What can hang from each mark
papofed: mikuz
darubog: lofa
samu: darubog faso
zorezam: darubog palazuv
buge: fevop tunik
mikuz: papofed
fevop: buge
safeg: faso
rasiz: girap
faso: mikuz rasiz safeg tunik zokip
tunik: buge faso

Every row comes from one small tree of marks. The marks that hang from a mark follow it in brackets, in alphabetical order. Every link used is in the known rows. Which tree was each row made from?
Known rows
buge{fevop tunik{faso}}: [-23  37  23   0  -6   7 -11   1 -20   9  -7  18 -25  -6  -3 -10 -22  25
   5 -27  -9 -14   7 -15   9  -9 -37  45 -18  40   5  -5]
buge{fevop tunik{faso{mikuz{papofed}}}}: [-15  33  27   7  -2   4  -6   7 -25  14   9  29 -27 -11   3  -7 -16  30
   7 -25  -5 -15  -4 -11  16 -12 -30  44 -10  26   8  -8]
fevop{buge{tunik{faso}}}: [  0  19 -17 -17   5  13  -9  -9  14   7 -21   4  13  12 -16  -4  -8  -6
   0  -4  13  18   4  -9   4  24  -7  20  -4  11   5   5]
buge{fevop tunik{faso{mikuz zokip}}}: [-13  33  32   9   3   3  -8  -4 -26  17   8  33 -32 -19   2   4 -17  23
  14 -22   0  -9   1  -7  13 -13 -27  47 -11  32  15 -16]
zorezam{darubog{lofa}}: [ 14   3  -9  -4  -4  -3  -6  -1   4  -7 -36 -17 -15  26   8  -2   3  -1
 -38  -4  -8 -26  24  -4  13   3   1 -18 -35  12  -5  17]
rasiz{girap}: [ 13  -7 -10 -42   0   4  24   5  17  -4 -39 -13  20  27 -13  -3   4  -8
 -11  -4   6  -8  13 -11 -15  18   4 -12   5  -4 -10  -6]
fevop{buge}: [  9   4 -16 -24  -2  14   4  -2  24   8 -25 -10  26  22 -17  -9   1 -18
 -11  10   7  18   3  -9   1  29   3  -2  -8   3   4  13]
safeg{faso{mikuz}}: [  8   7 -34  -9   9  -5  24   2  -8  11   8   2   5  16 -14 -10  16  -6
  -4  14  -4 -17  -5  -1  19  12 -16 -16 -18  -8   5  -4]
buge{tunik{faso}}: [-11  23  -6  -7   2   5 -11  -4 -10  -3 -14   2  -7   3  -6  -1 -15  16
   4 -27   1  -7  15 -14   2   2 -21  27  -5  25  -1 -16]
zorezam{darubog palazuv}: [ 22  11  -1   1 -19   5  28 -26 -10   0 -35  -5  12  39   2 -14   5  -2
 -40 -18  -2 -17  22   6  38  14   7 -11 -22  10 -22  22]
tunik{buge faso}: [ 14   9 -13 -10 -10  16 -18 -33   1   1 -17 -12  13  22 -25 -18  -1  -7
  15  -9  10  25  12 -25 -10  17 -27  11   9  -9   4 -10]
safeg{faso{mikuz rasiz tunik zokip}}: [  3  -7  -4   9  15  -5  22   5  -5   6  17   4   4 -10  -3  13  12  -5
   1  25   2  -2 -15  12   1  -1   7 -19  -8  -8   9  -1]
samu{darubog faso{safeg zokip}}: [  4 -36 -19   9 -11 -28  -9 -12  17 -19  25  12 -14   1  35   9  -4   3
  15  -2   5  -9  16  56 -14 -10  30   1  13  -9  -6   0]
samu{darubog faso{zokip}}: [ 11 -30 -18  -1 -17 -22  -4 -18  18 -13  16  17 -15  13  30   5 -11   9
  22  -2  11  -5  24  52 -20   0  18  17   3   3  -1  -5]
samu{faso}: [  0 -14 -20 -18 -15 -11   3   5   4  -7  -9  -3  -3  18  11  -7  -6   2
   7  -3  -3  -2  14   9 -10   7  -3   3  -5   7  -5  -3]
fevop{buge{tunik}}: [  1  16 -14 -18   6  16  -5   1  20   9 -20   2  16   9 -17  -8 -10  -7
  -8   7  11  10   1 -11  11  23  -5  16 -13  10   4  12]
darubog{lofa}: [-12 -11 -15 -17  -3 -10 -19  29   9 -10 -25 -26 -13  12   2  -8   3  -6
 -23  -7 -21 -18  26 -23 -12  -1  -2 -16 -27  19  -9   3]
mikuz{papofed}: [  6 -14  -8  -6 -12   2   4  29  12  -9   4 -16  18  12   3 -10   2  12
 -32 -15 -14 -13   7  -9  10   6   8 -11  -3  -7  -3   1]
safeg{faso{mikuz zokip}}: [ 14  -2 -28   0  14  -8  20  -4  -5  13  17   6   0   2 -10   4  17  -9
  -4  15  -1 -12   0   6  20   8  -6 -16 -18  -8  17 -13]
samu{darubog{lofa} faso{rasiz safeg}}: [-17 -43 -21   0 -19 -43 -30  11  18 -42   9 -13 -27  11  47  -3   3   3
   7  -3 -11 -19  20  48 -32 -24  30 -12   4   7 -28  17]
buge{fevop tunik{faso{safeg}}}: [-29  33  22   7  -2   2 -14   5 -20   4   0  13 -25 -14   2  -8 -17  21
   0 -27 -13 -17   1 -12  13 -16 -29  34 -11  31   2  -3]
buge{fevop}: [-12  18  22  -9 -16   7   7  12  -4  11 -14   1  -9   9  -4 -18 -10   7
 -11  -8 -18 -14   5 -14   6  -2 -22  15 -25  28   3   7]
safeg{faso}: [ -1   3 -39 -13   1  -2  15   3   3   1  -5 -14  10  21 -16 -16   9  -7
 -17   6 -14 -19   9  -5  13  14 -19 -17 -28   1   2   2]
tunik{faso}: [  1   8 -11 -17  -9  -2  -2 -15  -7  -7 -22 -13   2  23  -6  -1   1   1
   6 -27  -4   9  17 -11 -15  11 -12   5  10  14  -2 -20]
papofed{mikuz}: [  6   0  -3 -17   2   7  14  22  11 -12 -14 -31   4  14 -33   2  -7  11
 -31 -13 -19   8  22 -12   2   3 -26   3   8   7   8   7]
faso{rasiz safeg}: [-19 -12   5  -4 -10 -11 -10  22   7 -33 -12 -43   7   0  16  -1  14  -7
 -21  -8 -21  -7  -2   1  -5 -20  21 -32   7  14 -22   7]
zorezam{darubog{lofa} palazuv}: [ 13   1  -8   2 -15  -5  10 -10  -8  -6 -38 -11  -3  35   8 -15   8  -6
 -49 -19 -12 -25  32   0  30   8  10 -19 -33  14 -26  26]
faso{mikuz safeg tunik zokip}: [  5 -11  26  27  28   1  21  14  -7  17  31  19   4 -46   9  36   7 -11
   7  22  10   4 -32   4   7 -12  38 -25  27 -34   7  -9]
safeg{faso{mikuz rasiz zokip}}: [  8  -7 -18   0   7 -14  13  -1  -5  -3  12  -6  -2   2  -1   6  20  -7
  -4  13  -4  -8  -1  13  10  -2   2 -19 -14   4   9  -8]
tunik{buge faso{mikuz safeg}}: [ 15   6 -11   3   3   8 -14 -28 -10   4   4  -3   8   4 -14  -8  12 -13
  22   0  13  22 -10 -17   2   5 -12  -4  28 -31   2 -13]
buge{fevop tunik{faso{safeg zokip}}}: [-25  27  26  13   1   1 -17   1 -18   5   6  18 -28 -23   4   2 -16  19
   0 -27 -11 -13   4  -7  13 -18 -22  34 -10  30  10  -9]
tunik{faso{mikuz safeg zokip}}: [  9  -3  -2   5   9 -13  -2 -16 -15  -2   8   1  -7  -9   7  23  15  -8
  13 -18   3  11   0   4  -2  -5  15 -10  30  -7   8 -32]
faso{mikuz zokip}: [ 22  -2  10   1  10  -3  14  -1  -7  14  10  13  -4 -10   3  20   8  -4
   8   6  11   3   1   2   9   1  13  -2   4   0  16 -26]
faso{tunik zokip}: [  2  -8  21   9   8  15  15   7   8  13   0   5  11 -21  -5  22 -13  -3
  -3   9   4   9  -1  -6 -12   5  16  -3   0  -4  11  -6]
fevop{buge{tunik{faso{mikuz}}}}: [  5  20 -14 -16   9  12  -5 -11   9  11 -15  10  10   9 -15  -1  -5  -6
   6   0  18  19  -3  -7   6  22  -6  20   2   6   7   1]

Write each row's tree
[ 13  -1 -22   9  14  11  25   8  -2  21  26  12  20   0 -20 -11   9  -2
  -4  31   5  -6 -24  -8  18  15 -11 -16  -9 -43   8  12] => safeg{faso{mikuz{papofed} tunik{buge}}}
[ -6  -8 -17 -16   6   0  26  10   9  -6 -13 -14  18  14 -13  -5   8  -6
 -12  17  -5 -10  -6   1 -13   9  -2 -24 -11  -8  -9  13] => safeg{faso{rasiz{girap} tunik}}
[  6 -31  20  21   6 -22  -7  27   0 -23  34 -14  -1 -31  30  26  27  -1
 -16  -1  -6  -1 -18  21  12 -31  50 -35  28 -14   0 -12] => faso{mikuz{papofed} rasiz safeg zokip}
[ -4 -20  40  26  19  -7  11  18  -6  -5  25   0   1 -45  22  38  12  -7
   7  20   5  10 -33  14  -8 -27  48 -30  32 -17  -3  -3] => faso{mikuz rasiz safeg tunik zokip}
[-23  -6  37  17  -4  15  -8  17   6  -9   2 -19  14 -23   2  -7  -3  -5
  -6  20  -9   9 -28 -13 -11 -20  10 -19  10 -13 -17  30] => faso{rasiz safeg tunik{buge{fevop}}}
[ -2 -10 -22  -4   0 -11   3   1   7 -13   1 -21   3   7  -5  -1  15  -7
 -17   5 -14  -9  12  10   4   0  -2 -21 -24  12   7  -3] => safeg{faso{rasiz zokip}}
[-16   9   5   5   5  -5 -22  -1  -7 -18  -4  -8 -12 -15   7  12  -6  12
   0 -26  -3  -4  11  -1   0 -15   0  13   5  25  -2 -18] => buge{tunik{faso{rasiz safeg zokip}}}
[ 10  -8  20  13   8  27   4  -6  13  18   4   7  19 -22 -18  10 -13  -8
   2  23  14  20  -5 -16 -10  10   5   1   0 -21  14   2] => faso{tunik{buge} zokip}
[ 12  -4  19   9  11  11  32  28  -7  20  20  19  17 -11   3  10  -3  11
   1  15   9  -1 -30  -9   3   5  16  -7  17 -32  -1   2] => faso{mikuz{papofed} tunik}
[ 11 -12   6  14  18 -11   6   8  -7   5  23   4  -4 -28  11  26  19 -12
  -1   6   1  -4 -13   7  19 -14  30 -25  18 -17   9 -20] => faso{mikuz safeg zokip}
[-27  33  30   0 -10   2 -17   2 -19  -2 -10  10 -27  -5   4 -10 -19  26
   4 -29 -11 -11   6 -10   1 -17 -32  43 -16  48   0  -3] => buge{fevop tunik{faso{rasiz}}}
[-10 -16   0   5  -5   2   0   9   4   4  11   7   2 -11   7  -7 -11  -2
  11  17   0   5 -13   4  -8  -2   2  -4   6 -24  -7  17] => samu{faso{safeg tunik{buge{fevop}}}}
[-17  39  27   3   0   4  -4   0 -28  16   2  28 -29  -9   0  -6 -18  25
  13 -22  -2 -13  -2 -13  13 -11 -35  46 -12  34   7  -9] => buge{fevop tunik{faso{mikuz}}}
[ -3  10  25   4  -3  32  11   4   4  23  -6   8  16  -6 -20 -14 -19  -1
   3  22   4   9 -15 -27  -8  10 -17  10  -9 -13   1  20] => faso{tunik{buge{fevop}}}
[ -3  15 -17 -12   7  11 -12  -7  14   3 -16   1  13   5 -13  -3  -5  -9
  -3  -3  10  16   0  -7   7  19  -1  12   2   4   3   6] => fevop{buge{tunik{faso{safeg}}}}
[-10 -39 -31   0 -12 -36 -22   8  17 -26  13  -1 -25  11  38  -4  -1   2
   8  -2  -8 -23  20  42 -23 -13  23  -8   1  -5 -21  13] => samu{darubog{lofa} faso{safeg}}
[  2   2 -24  -9   2 -12  16   5  -7  -4   3 -12   2  16  -4  -8  19  -4
  -3  13  -7 -13  -6   5   9   1  -9 -20 -16   4  -2   0] => safeg{faso{mikuz rasiz}}
[  2  -8   8   5   3 -19 -10 -13 -14 -17   5 -12  -9  -8  16  24  19  -6
  13 -20   0  16  -1  11 -11 -16  22 -14  33   6   1 -28] => tunik{faso{mikuz rasiz safeg zokip}}
[  4  -2  34  17   4  27   4  -3   9  24   7  15  10 -27 -17   6 -17  -4
   2  23   8  17  -8 -16  -6   6  -3  10  -7 -14  18   7] => faso{tunik{buge{fevop}} zokip}
[  0  12 -14  -8  10   9 -14  -9  15   4 -11   3  11  -1 -13   3  -5 -10
  -3  -3  12  19   1  -3   7  17   4  12   2   5   9   2] => fevop{buge{tunik{faso{safeg zokip}}}}
[  7 -29 -25  -5 -10 -33  -9   1   6 -11  15  21 -30  18  36  -1  -3   7
  28   6   7 -18  16  41 -24  -5  14   9   1  -2 -13   3] => samu{darubog{lofa} faso{mikuz}}
[ 13  -5   3  -2 -12   7 -30 -35   5 -13 -12 -19   6   7 -13  -3   4  -7
  14 -10  10  35  16 -10 -20   4 -10   8  14   3   9 -16] => tunik{buge faso{rasiz zokip}}
[ -9   7  16   4 -16   5 -30 -21  -5 -12  -7 -18  -2   3  -7 -19   5  -4
   9 -10  -7  20  -3 -14  -9 -10 -19   4  12   1  -4   5] => tunik{buge{fevop} faso{rasiz safeg}}
[-10   2  -6   2  -1  10  10   3   3   3   2 -10  12   5 -17 -18   1  -4
  -7  25  -8  -3 -11  -7  -2   4 -20 -11 -24  -6  -1  23] => safeg{faso{rasiz tunik{buge{fevop}}}}
[ 12 -20  -6   3  -7 -13  20  -9   3   5  23  38 -10   9  28   6 -14  13
  41  16  23  -4  -7  45 -24   2  16  18  18 -18 -11   6] => samu{darubog faso{mikuz tunik}}
[ -4  -8  28  19  11  10   5  14  -5  -1  15  -6  15 -26   5   7  10  -9
  13  33  10  14 -42  -7  -7 -18  23 -27  30 -32 -17  17] => faso{mikuz rasiz safeg tunik{buge}}
[ -2 -28 -26   0 -16 -25  -5  -6  15 -20  16   6  -9  14  33  -5  -5   5
  16  -2   2 -15  11  48 -15  -7  20   0  12  -9 -17   8] => samu{darubog faso{safeg}}
[-12   4  40   4 -12  23  -1   8   6   0 -12 -10  12  -6  -7 -11 -13   3
   2  19  -1  15 -16 -18 -21  -5  -7   4  -4   4 -10  24] => faso{rasiz tunik{buge{fevop}}}
[ 12  -6  -9   8   0   8 -28 -33   4  -4   2 -13   9  -5 -16   0   8 -15
   8  -7   7  26   8 -13  -3   4  -5  -5  20 -22  11 -16] => tunik{buge faso{safeg zokip}}
[  8  16  22  -2 -14   8 -17 -28 -16   4  -4   2  -7  10 -10 -16   4   1
  27  -3   9  26  -7 -15 -11  -3 -27  21  12   5   4  -5] => tunik{buge{fevop} faso{mikuz rasiz}}
[  8  14 -14 -12   7  10  -6  -3  11   8  -6  11  14   7 -12  -2  -3  -1
   0  -2  15  17  -4  -5  10  22  -1  18   4  -1   8   3] => fevop{buge{tunik{faso{mikuz{papofed}}}}}
[  5  11 -12   6  13  13  26  -1  -9  28  17  18  10   0 -23 -14   4  -6
   7  34   4  -6 -23 -11  14  12 -24  -7 -17 -27   8  13] => safeg{faso{mikuz tunik{buge{fevop}}}}
[  6  -3  -8   2   3 -12   0  -1 -14  -7  11  -5   2   3   9   7  16   1
   3 -22  -3   3  -7  -1   3  -3  11 -14  32 -16  -3 -20] => tunik{faso{mikuz{papofed} safeg}}
[ -9 -17  19  22  16   6   8  16   8   4  14  -3  12 -38   4  27  -2 -11
 -12  10  -4   3 -13  -1  -2  -9  34 -26  13 -22   3   0] => faso{safeg tunik zokip}
